Each row comes from the steps of one walk. Every step used is in the known rows, and no mark comes twice. Write the walk behind each row, first mark first.
Known rows
rogi, kovep, domig, sefade, bebiv, povir, tebi: [-19  28   8   0  19 -21  -2 -40  57 -31 -21   5  15 -26 -56  -2 -24   4
   9  -6  -1  34  18  35 -22  -2]
povir, tebi, kovep, domig, sefade, bebiv, kefo: [  9  12  19   3  35 -26   9 -48  51 -30  -8   9  -2 -34 -19   7 -21  -4
  -5  -9  14  24  15  34  72  33]
bebiv, kefo, gatobam, kovep: [-35  21  -2  -4  26   9  10  -8  20   2   2  15  -9 -31  52 -13 -16  -7
   7  -1  24   3  15  34 -36  58]
lurib, bebiv, povir: [-26  30   1  15   9  -2 -10  24   7 -38 -11  20  29 -20   2 -16 -37  -5
   4   6  13   6   5 -13 -13  -4]
rogi, kovep, domig, sefade: [-28  25   6 -15   9  -8 -23   6  73 -20  -3  17  17 -12 -52   5 -22  -5
  27  -2  11  15  11  17 -17   9]
gatobam, kefo: [  4  18  -1   2   6   5 -19  17   3 -18   6  19  -1   2  -1  -5 -32   1
  28  13  17  -7   5  20  10  -2]
tebi, kovep, gatobam: [-44  28  25   1   7  15 -12  19  -4 -19  15  22  20 -13   6  -6 -34  -1
  19   2  11   8  13  17  38  15]
gatobam, kefo, bebiv, sefade: [ -9  12  -4   8  14  10 -20  11  13 -37  11  21 -11  19   9   1 -18  -3
  37  16   3  -4   6 -22  10 -17]
kefo, bebiv, povir, tebi: [-18  27   2  -3   9   2   6 -34  14 -28  -8  12  21  50  39  -9 -13   5
   6  -5   5  12  17 -23  -2   3]
kefo, gatobam, kovep: [-72  29  -2  -7   7  11   6   3  23   4   4  17  -1  -4  29 -12 -15  -2
  20   1  13   4  19  20 -36  49]
povir, bebiv: [-14  27   4   3   5   2   8  30   7 -21   4  19  26  63   6  -2 -23  -1
  15   5  12  -4  11  27  14  26]
tebi, kovep, domig, sefade, bebiv, povir: [-57  25  18   4  22 -23   1  30  51 -32 -21  16   6 -21 -43  -6 -39  -9
  23  -5   2  29   8  41  50  -6]
sefade, bebiv, lurib: [-20  22   2  14   5  -3  -9  11 -10 -27 -14  22  21 -19   1  -9 -31  -8
  34  15  13 -10  11  44  51  17]
lurib, bebiv, sefade: [-22  25  -1  25  10   5 -11  13   9 -40  13  23  24 -51 -13  -1 -29  -9
  10  21   5   0   3 -20   4   3]
bebiv, povir, tebi, kovep, gatobam, kefo: [-19  24  24   8  14  10 -17 -25 -11 -24  11   6  -1 -27   0  -7 -38  17
  13   0   7  23   9  27  32 -23]
tebi, kovep, domig, sefade: [-49  22  18 -11  11 -14 -12  22  67 -19   4  18   9  -8 -37   5 -28  -8
  27  -3  10  17   8  17  61  11]
kefo, bebiv, povir, tebi, kovep, domig, sefade: [-50  22  17 -15  19 -17  -4 -28  75 -33  -9   9   5  42 -10   3 -13   2
  15 -19  -1  35  15 -25  51  -2]
lurib, bebiv, povir, tebi, kovep, rogi: [-41  38  15  18  18  -5 -18  -9   5 -37   6   7  19   7 -41 -10 -32  -7
 -27  -2  14  24  15 -22 -10   1]
domig, sefade: [-23  26   4   4   2 -20   4  19  65 -17   2  27  18 -21 -30   5 -21   0
  28 -11  10   7   3  17   2  14]
tebi, povir, bebiv, kefo: [  0  25  15   4  24  -3  17 -23   0 -18   1  13  21  37  37   0  -6 -21
  -5   9  22 -23   5  39  22  14]
gatobam, kefo, bebiv: [  1  13  -4  -6   8   6 -24  12  13 -34  -3  22  -8  65  22  -5 -15  -1
  30   2  14  -7  12 -31   8  -1]
kefo, gatobam: [-22  29 -10  -3   5   6  18  -2  18   2   8  20   5  -6  27 -12 -21  -6
  27  -3  14  -5  10  20   8  54]
povir, tebi, kovep, gatobam, kefo, bebiv, sefade, domig: [-11   8  21 -15  13   9 -12 -70 -21 -48  22  17 -30   5  -2   4  -8  16
  25  11  -5  20  19 -25  66 -51]
lurib, bebiv, kefo, gatobam, kovep, domig, sefade: [-25  17  -3  -4  33 -20  -5 -15  85 -27 -13  14 -17 -49  -6  -1 -11 -12
   3 -17  16  17   8 -15 -11  56]
rogi, kovep: [-33  28   4  -4   4  15 -24  10  14 -16   5  20  29  -2  -7  -7 -25   0
  14  11  21   2  19  18 -49  12]

Which walk is each row?
[ -9  30   6  15  12  -6  20 -32 -11 -23 -13  11  24 -14   9 -12 -30   4
  -1   5   4  14  15  37   4   7]
sefade, bebiv, povir, tebi
[-41  26  18   5  18 -23 -13 -25  67 -43  -7   8  16 -29 -44   2 -27   2
  -1 -12   4  35   8 -22  47  -4]
lurib, bebiv, povir, tebi, kovep, domig, sefade
[-20  19   4 -11   3   3  14 -14 -19 -23  15  28   5 -42  -7  -4 -27  -3
  29  33   3   4   6  33  31 -34]
bebiv, sefade, domig
[-11  15   4   0  38 -23  20  -9  65 -18 -10  15 -24 -41  -6  -5 -22 -14
  18 -18  12  17  11  42  65  62]
tebi, kovep, domig, sefade, bebiv, kefo, gatobam
[-12  18  -2  -3  13   4 -21  23  11 -35 -13  18  -6  51  24 -14 -26   0
  30   1  10   4   8 -16  -7 -24]
gatobam, kefo, bebiv, povir
[ 19  20 -13  12  26  -2   9 -16  20 -26  -2  19  -1 -40  38 -14 -19 -11
  -1  -8  23  -5   8 -12   2  64]
lurib, bebiv, kefo, gatobam
[-23  26   5 -20   8  18 -28   1  15 -17   0  13  23  11 -10  -7 -30 -10
  18  21  17   2  17  19  -9  13]
rogi, kovep, domig
[ 25  16   2  14  26  -4  12   2  -9 -26 -12  22  11 -25  27 -10 -32 -12
   1   8  22  -6  11  43  13  32]
sefade, bebiv, kefo
[ -1   7  -2 -17   9   3 -10 -18 -11 -43   6  27 -27  20   2  -2 -14   1
  39  24   2   1  10 -16  30 -53]
gatobam, kefo, bebiv, sefade, domig
[-30  28  -3  14  35 -31  18   6  64 -11 -11  17 -29 -29 -39  -3 -11 -17
  -2 -24  16  17  14  40 -65  59]
domig, sefade, bebiv, kefo, gatobam, kovep, rogi
[-62  35  11  -2   8   6 -19  33   8  -7   7  18  11  29 -27  -4 -24 -16
  -2  11  18   6  16  17 -62  15]
gatobam, kovep, rogi
[ -9  15  19  -4  13  11 -27 -41   3 -37  12  11 -11  49  17   2 -10  14
  14 -11   8  12  22 -39  44   1]
povir, tebi, kovep, gatobam, kefo, bebiv
[-10  30   3  16  10  -4  -2 -31   6 -37  -6  12  32 -20   4 -10 -27   5
 -10   1  10  14  10 -19  -6   4]
lurib, bebiv, povir, tebi
[-15  29   6  20  12 -33  24 -27  47 -27 -17  15  17 -36 -33   0 -23  10
  10 -15  -1  25  10  35  -4   3]
domig, sefade, bebiv, povir, tebi
[-39  26  16 -10   7  -3  27 -41 -23 -26  12  20  11  19  -4   4  -2 -14
  17  34   0 -13   7  40  44 -47]
tebi, povir, bebiv, sefade, domig
[  5  14   5   1  38 -26  28 -65  64 -17  -4   7 -23 -41  -4   1 -14  -4
   4 -23  10  24  16  36  71  68]
povir, tebi, kovep, domig, sefade, bebiv, kefo, gatobam
[-30  30  -3  -2  29   4   5   4  18   3   7  12 -17  -5  11 -12 -20 -20
  -6  -3  25   4  13  32 -61  58]
bebiv, kefo, gatobam, kovep, rogi
[-54  26  15   0  19 -25   8 -30  53 -25 -25   6   7 -21 -35   2 -21   3
   6  -4  -5  35  16  35 -10  -1]
gatobam, kovep, domig, sefade, bebiv, povir, tebi
[-15  19   2   0   5  -1   0 -16 -14 -47   7  30   8 -50 -20  -5 -24  -4
  13  30   4   4   8 -14  24 -33]
lurib, bebiv, sefade, domig
[  3  14   5  -2   6   8 -41   2   1 -40  -6  20  -7  28  16  -4 -18   1
  53  -1  10  -9   6 -15  56  -9]
kovep, gatobam, kefo, bebiv, lurib
[-25  29   4  15  12  -4  13  25 -11 -25 -19  20  22 -14   6 -18 -39  -6
  15   9   7   7  10  44  -4   0]
sefade, bebiv, povir
[-31  29   5  19  12 -31  16  29  49 -29 -22  24  15 -36 -37  -7 -32  -1
  24 -11   1  18   5  41 -11  -4]
domig, sefade, bebiv, povir
[-74  29   1  -3  22 -22  20   9  67 -12 -28  12 -14 -29 -23 -12 -22  -8
  28 -13  -4  29  13  43 -17  29]
kefo, gatobam, kovep, domig, sefade, bebiv, povir
[-58  29   2  -2  22 -25  28 -46  66 -11 -23   3 -13 -29 -20  -5 -12   2
  14 -18  -7  35  16  37  -9  35]
kefo, gatobam, kovep, domig, sefade, bebiv, povir, tebi
